Known rows, with every step that occurs:
tiga, pitu, kugaz, riso, tilim, suvo: [ 39.1 -32.5  25.4   0.7   6.4   3.8  -8.8 -10.3   0.9 -36.6   3.6   8.2
  -7.2   5.6  -1.0  -9.4  36.0  27.2   3.0  16.1  33.9 -18.7 -27.4]
suvo, tilim, riso, tiga, pitu: [ 33.5 -27.4   6.3   9.1 -28.1  -7.2  -7.3 -11.7   9.0 -23.2  11.8   9.7
  13.0  -3.4  -2.9 -14.4  15.1  10.6 -15.7  12.8  22.1  -7.2 -21.0]
kugaz, pitu, tiga, riso: [ 25.5  -4.3   8.3  -7.3 -29.0   3.4 -28.2 -24.9  11.1  -7.2   6.2  12.7
 -15.8   0.5  -0.9  -7.9   2.9  -0.4  14.8  11.6  14.4  19.3 -11.8]
pitu, tiga, riso, tilim, suvo: [ 22.1 -15.4  17.2   4.8 -36.6   9.6   0.1 -33.0  12.3 -32.1   2.1  22.0
  15.9   5.3  -5.3   5.2  41.1   3.7  16.4  28.3  26.3   3.7 -18.5]
podov, pabu, tiga, pitu, neke: [ 34.4  10.1  -7.1  -2.5 -22.2  -2.4 -51.9  -5.7  -0.3   0.3  -4.3  -7.0
 -18.3 -13.1  -2.4   9.1   7.0  13.0   1.8  15.0   4.8   5.6  -5.2]
riso, tiga: [  2.7  -8.0   2.4   4.7 -14.2  -5.6  -9.0 -14.9   4.4 -10.3   5.8   3.7
  -0.9  -5.8   2.5   2.2  -9.9  -4.0   2.0   5.3  -2.2  -0.5   6.0]
kugaz, pitu, neke: [ 24.3   4.6  -0.5  -2.0  -5.8  -0.9 -43.6 -11.7  -1.4  16.0   0.6  -1.3
 -35.5  -5.5  -1.3 -13.5 -12.0   2.6   6.9   3.5  -2.9   2.8 -13.9]
suvo, tilim, riso: [ 18.5 -10.7   5.4  12.6  -8.1   4.9  15.1  -2.7   3.1  -3.1   6.1   9.4
  11.1   4.3  -5.4 -18.3  17.2   8.4 -11.6  -2.5  18.8  -5.4 -17.3]
tilim, riso: [14.5 -5.4 10.3  2.7 -8.4  7.7  8.2  0.8  2.5  1.3 -1.4  5.5  6.1  7.2
 -4.3 -6.1  9.2  0.1 -7.9  0.0 14.8  0.9  6.9]
kugaz, pitu: [ 16.3   1.4  -4.2  -3.1  -4.6  -5.8 -35.8  -6.2   2.6   6.6   2.4   2.9
 -20.3  -4.0   1.9 -11.6 -14.9  -2.4   3.5  -4.3  -1.8   5.1  -8.9]
riso, tiga, pabu, podov: [ -2.2 -12.9   5.5   3.6 -33.1   3.7  13.8  -4.3  -0.5 -31.4  10.8  15.5
 -10.4  -6.4 -12.1  10.0  -3.1  18.2  -8.0   5.4 -14.7  -3.7   0.5]
podov, pabu, tiga, riso: [ 25.7  13.1  -0.4  -2.8 -34.2   2.4 -26.8  -7.8   4.6 -12.4   0.7   8.7
   7.4  -2.1  -5.0   2.7   9.2  14.7   9.1   5.7  -3.3  20.8  10.3]
podov, pabu: [  7.7   8.7  -1.0   5.8 -11.9  -2.5 -13.4   5.4   3.6   9.7   2.6  -0.6
 -10.7  -6.4   7.3   2.2  -4.8   9.0   6.3   2.9  -8.0   5.2  -0.5]
suvo, tilim, riso, tiga, pitu, neke: [ 40.7 -25.5  10.0   9.7 -30.0  -2.0 -16.5 -18.9   4.9 -13.7   9.4   5.5
  -4.5  -5.3  -5.2 -15.5  18.7  15.3 -13.0  19.6  23.4  -8.3 -25.6]
kugaz, pabu, podov: [ -0.2   4.6   5.2   3.3   5.8   9.5  -0.8  -0.9  -5.9 -14.0   3.1   9.9
 -37.5  -7.4  -3.8  -2.8  13.8  21.3   1.5 -12.9 -22.6   5.2  -1.9]
kugaz, riso: [ 16.2  -3.8  12.7  -1.8   9.4   6.2   2.9   2.3  -1.9  -2.6   5.3   0.5
  -9.6   4.6   4.6  -8.3  -8.9   9.4   3.5  -5.9  16.6   5.3 -12.4]
suvo, tilim: [  5.7  -4.8  -5.6   9.5  -0.4  -4.9   8.0  -2.0   0.3  -6.5   6.0   4.1
   8.0  -1.4  -0.9 -11.7   5.7   7.6  -3.8  -2.8   4.0  -7.6 -24.4]
kugaz, riso, tilim, suvo: [ 28.0 -13.8  17.3   7.7  -1.4   5.9  -3.4 -11.9   1.0 -18.2   3.7  11.4
   3.3   3.9   1.5  -6.3  13.1  12.1   9.3   6.8  26.6  -6.9 -26.1]
kugaz, riso, tiga: [ 20.4 -11.2  15.9   2.5  -4.8   0.2  -5.3 -13.6   1.9 -13.8  10.6   4.7
 -10.6  -2.5   6.9  -6.4 -20.4   5.3   4.3  -0.8  14.0   4.4  -4.7]
tilim, riso, tiga: [ 15.0 -12.8  12.9   7.2 -23.5   2.3   1.1 -13.9   7.2  -9.3   4.4   9.1
   1.2   0.1  -1.7  -3.6  -3.7  -3.0  -4.8   4.8  11.7   1.6  13.1]
kugaz, riso, tilim: [ 13.9  -8.1   7.7   7.3   9.3   2.5   5.3  -4.6   1.7 -13.2   8.3   6.9
   3.2  -0.1   5.3 -12.2   2.2  17.1   9.7   1.6  30.1   3.1 -29.3]
pitu, kugaz, pabu, tiga, riso, tilim, suvo: [ 38.3 -11.2  22.2   3.9 -16.6  11.1 -21.6 -33.1   2.5 -59.6  -6.8  20.5
  -8.6   7.0 -13.9  -9.3  50.9  27.9  15.6   6.2  -3.4   5.9   2.2]
podov, pabu, tiga, riso, tilim: [ 25.0   6.9  -5.4   6.1 -34.1  -0.6 -22.4 -14.0   8.5 -23.7   4.3  15.8
  18.4  -5.2  -4.3  -1.0  16.3  21.4  15.5  14.2   8.7  20.5 -11.0]
tiga, pitu: [  9.4  -9.8  -1.3  -7.2  -4.6  -4.9 -15.0   5.2   1.8  -9.4  -0.2  -4.2
   1.1  -2.0  -1.1   1.0  11.6   3.8  -6.0  12.4   8.5   0.0  -9.0]
pitu, tiga: [ -1.1   0.5   3.8   1.9  -9.0   4.4   3.0 -15.4   6.6  -4.9   0.9   2.5
 -10.3  -1.8   5.0  11.7   7.0  -9.8   6.7   4.7  15.9   2.4  -5.3]
tiga, riso, tilim, suvo: [ 27.4 -16.2  13.1   2.8 -27.3   5.1  -2.4 -18.3   5.5 -25.8   0.6  20.3
  25.7   8.7  -9.7  -5.3  34.4  14.5  11.2  22.6  11.7   0.8 -15.2]

Rows:
[ 44.2 -21.8  18.2  -0.5   3.2   3.9 -25.5 -19.9   0.1 -51.5   0.8  11.0
   0.1   4.4  -7.1  -2.6  32.6  21.5   0.1   9.4  41.5 -15.2 -18.4]
pabu, tiga, pitu, kugaz, riso, tilim, suvo
[  7.8 -17.9   8.0  -7.9   6.7  -2.2  -6.1   1.6   1.3 -17.3  -1.2  -4.0
 -11.0   3.0  -3.1  -4.2  23.9  14.0  -7.2   8.2   6.8 -10.6  -4.0]
tiga, pitu, kugaz
[ 31.4 -16.6   9.9  -1.4  13.3   0.5 -16.2 -13.0   0.6 -45.6   5.2   5.0
  -4.0  -0.2  -4.0  -7.4  19.9  25.7   1.3   3.2  40.6  -4.4 -25.4]
pabu, tiga, pitu, kugaz, riso, tilim
[ 15.5  18.7  -7.4   4.8 -15.7  -3.5 -29.7  -3.1   1.6  -3.6  -0.3   1.4
  -1.3  -9.4   1.1  10.6  -5.5   2.0   5.0  -3.9  -5.6   8.7   9.7]
podov, pabu, tiga
[ 27.5 -21.1  13.2  -3.7  -9.1  -4.4 -21.2  -8.1   4.0 -22.1  10.6  -0.6
 -10.2  -4.8   7.6  -5.6 -11.1  13.3  -2.0  10.1  20.4   3.5 -13.5]
kugaz, riso, tiga, pitu
[ 13.9  -9.4   1.4  -8.6   4.3  -2.2 -23.5  -7.9  -0.7 -31.6  -3.5  -2.4
  -2.6   0.4  -9.1   4.8  21.1   8.7  -9.1  -0.2  11.8  -8.2   5.4]
pabu, tiga, pitu, kugaz
[  8.4 -10.8   7.1   4.3 -28.5   6.7   9.8 -26.1  12.7 -26.1   6.3  15.6
  12.0   0.9  -2.3  -0.6  30.1   9.8  17.3  22.1  28.3  14.0 -23.0]
pitu, tiga, riso, tilim
[  6.7  -5.4  10.9  -4.8 -26.4   9.6   5.6 -20.4   9.1 -14.1   3.1   9.9
   2.1   5.5  -2.7   3.0  17.6   0.8  10.5  15.5  14.1  14.9  -3.5]
pitu, tiga, riso
[ 11.6 -18.4  16.1   5.9 -43.4  11.5  23.3  -3.6   2.3 -30.3   9.8  20.4
  -7.8   0.5 -17.7   3.6   6.2  19.0 -16.0   6.1  -2.1  -1.6   7.0]
tilim, riso, tiga, pabu, podov
[ 25.0 -31.0  21.1  -0.3 -15.8   0.0  -5.2 -12.5   7.8 -26.1   5.3   5.7
  -9.6   2.9  -5.2  -6.0  22.4  13.2 -11.9  12.5  19.2  -9.5   9.9]
tilim, riso, tiga, pitu, kugaz
[ 22.1  -6.1  11.1   3.1  -6.5  10.2 -12.0 -26.2   3.1 -52.4  -2.0  14.3
 -11.8   3.2 -10.8 -14.7  37.3  33.3  16.8   0.9   0.1  15.7  -2.4]
pitu, kugaz, pabu, tiga, riso, tilim
[ 12.9 -12.1  21.9  -2.6  21.2   9.3  10.3  -1.3  -3.7 -14.8   4.6   0.7
 -18.3   8.5   2.2 -14.4   2.5  19.2   2.8  -8.0  16.9  -2.5  -4.1]
pitu, kugaz, riso
[ 21.6 -27.2  16.5  -0.3  16.2   0.9  -1.7  -4.2   2.3 -30.3   8.1   2.9
  -8.6   3.5   2.1 -16.7  23.2  32.5   3.5  11.1  37.2  -6.3 -33.6]
tiga, pitu, kugaz, riso, tilim
[ 25.4 -25.4  11.7  14.4 -46.1   1.9  19.5  -7.6   6.7 -29.9   9.9  14.0
  10.7   2.8 -10.5 -11.1   6.1  15.8 -11.9   9.9   4.1  -4.3 -15.1]
suvo, tilim, riso, tiga, pabu
[ 26.5   6.4   7.0  -5.3 -18.0   9.4 -22.6 -15.3  -0.4 -33.7  -5.6   7.8
  -8.0   3.2  -7.8  -7.6  15.1  15.3   9.8  -3.5 -14.7  27.2  11.0]
kugaz, pabu, tiga, riso
[ 40.7   2.8   4.9   6.3 -44.1   1.1 -30.1 -21.6   8.2 -28.8   0.6  20.9
  21.8  -1.8  -7.9   5.3  30.8  16.4  14.1  19.6   5.9   9.7  -4.9]
podov, pabu, tiga, riso, tilim, suvo
[ 23.7  -0.1   0.2  -3.4  -6.8  -5.6 -36.2  -1.9   2.6 -22.0  -1.2  -2.5
 -16.0  -6.0  -1.8   6.8  15.6  17.3  -3.4   4.7   3.6  -1.2   5.0]
podov, pabu, tiga, pitu, kugaz
[ 38.4 -13.9  12.4   2.1 -42.0   2.3 -36.1 -38.6  14.7 -24.3   4.2  24.0
  -3.1   1.7  -4.4  -5.6  24.9   2.1  19.7  24.3  24.0   5.7 -27.9]
kugaz, pitu, tiga, riso, tilim, suvo
[ 29.6 -11.6  13.2 -10.1  15.6   3.9 -18.4  -7.0  -3.4 -35.3   0.4  -1.7
 -13.0   4.6  -4.6  -4.1  10.7  18.2  -5.4  -3.9  27.7  -0.5  -4.1]
pabu, tiga, pitu, kugaz, riso
[ 10.7 -25.2  11.5  -4.1  -7.0  -8.6 -14.8 -12.5   5.4 -26.9   5.7   0.7
 -13.5  -2.5  -0.7  -2.1  11.6  12.2  -5.5  11.5   4.9 -12.2   3.3]
riso, tiga, pitu, kugaz
[ 11.5 -11.1   3.8   1.4 -18.9   2.1   6.5 -11.3   7.0 -20.4   5.0  13.5
  22.6   4.9  -6.8 -11.0  21.8  18.9  11.4  18.8  14.7  12.6 -18.9]
tiga, riso, tilim
[ 16.5 -22.8  17.0  -1.0  -2.4  -4.0 -26.4 -15.4   3.9 -39.0   0.3  -1.2
 -41.7  -6.1   4.0  -6.8  16.5  22.1   3.9   6.6 -15.5  -2.0   4.9]
riso, tiga, pitu, kugaz, pabu
[ 17.6   0.3  -3.8   0.8 -23.4   3.2  -7.9 -21.0   4.9 -35.9   2.0  15.8
  31.0   2.0 -12.5  -3.4  22.1  12.4   8.9  10.0  19.9  14.6  -8.1]
pabu, tiga, riso, tilim
[ 23.9   8.2  -9.5  -2.6 -20.0  -8.2 -42.1   1.8   3.3 -11.6  -0.3  -2.4
  -4.7 -11.1   1.7  13.2   4.1   7.4  -3.0   7.2   4.1   8.3   0.0]
podov, pabu, tiga, pitu
[ 15.3 -10.3   5.8   9.5 -10.6  -1.0  -8.1 -13.6   3.0 -16.4  -0.9  12.2
  12.8  -2.1  -2.5   3.3  23.3   2.1   6.3  12.6   9.6 -11.1 -15.8]
riso, tilim, suvo
[ 17.8   4.2   0.9  -7.7 -19.7   6.0 -11.9 -14.4   1.5 -21.3  -2.1   9.1
  19.5   5.7 -12.1  -0.4  13.1   5.5   1.7   2.8   5.5  16.7  10.7]
pabu, tiga, riso
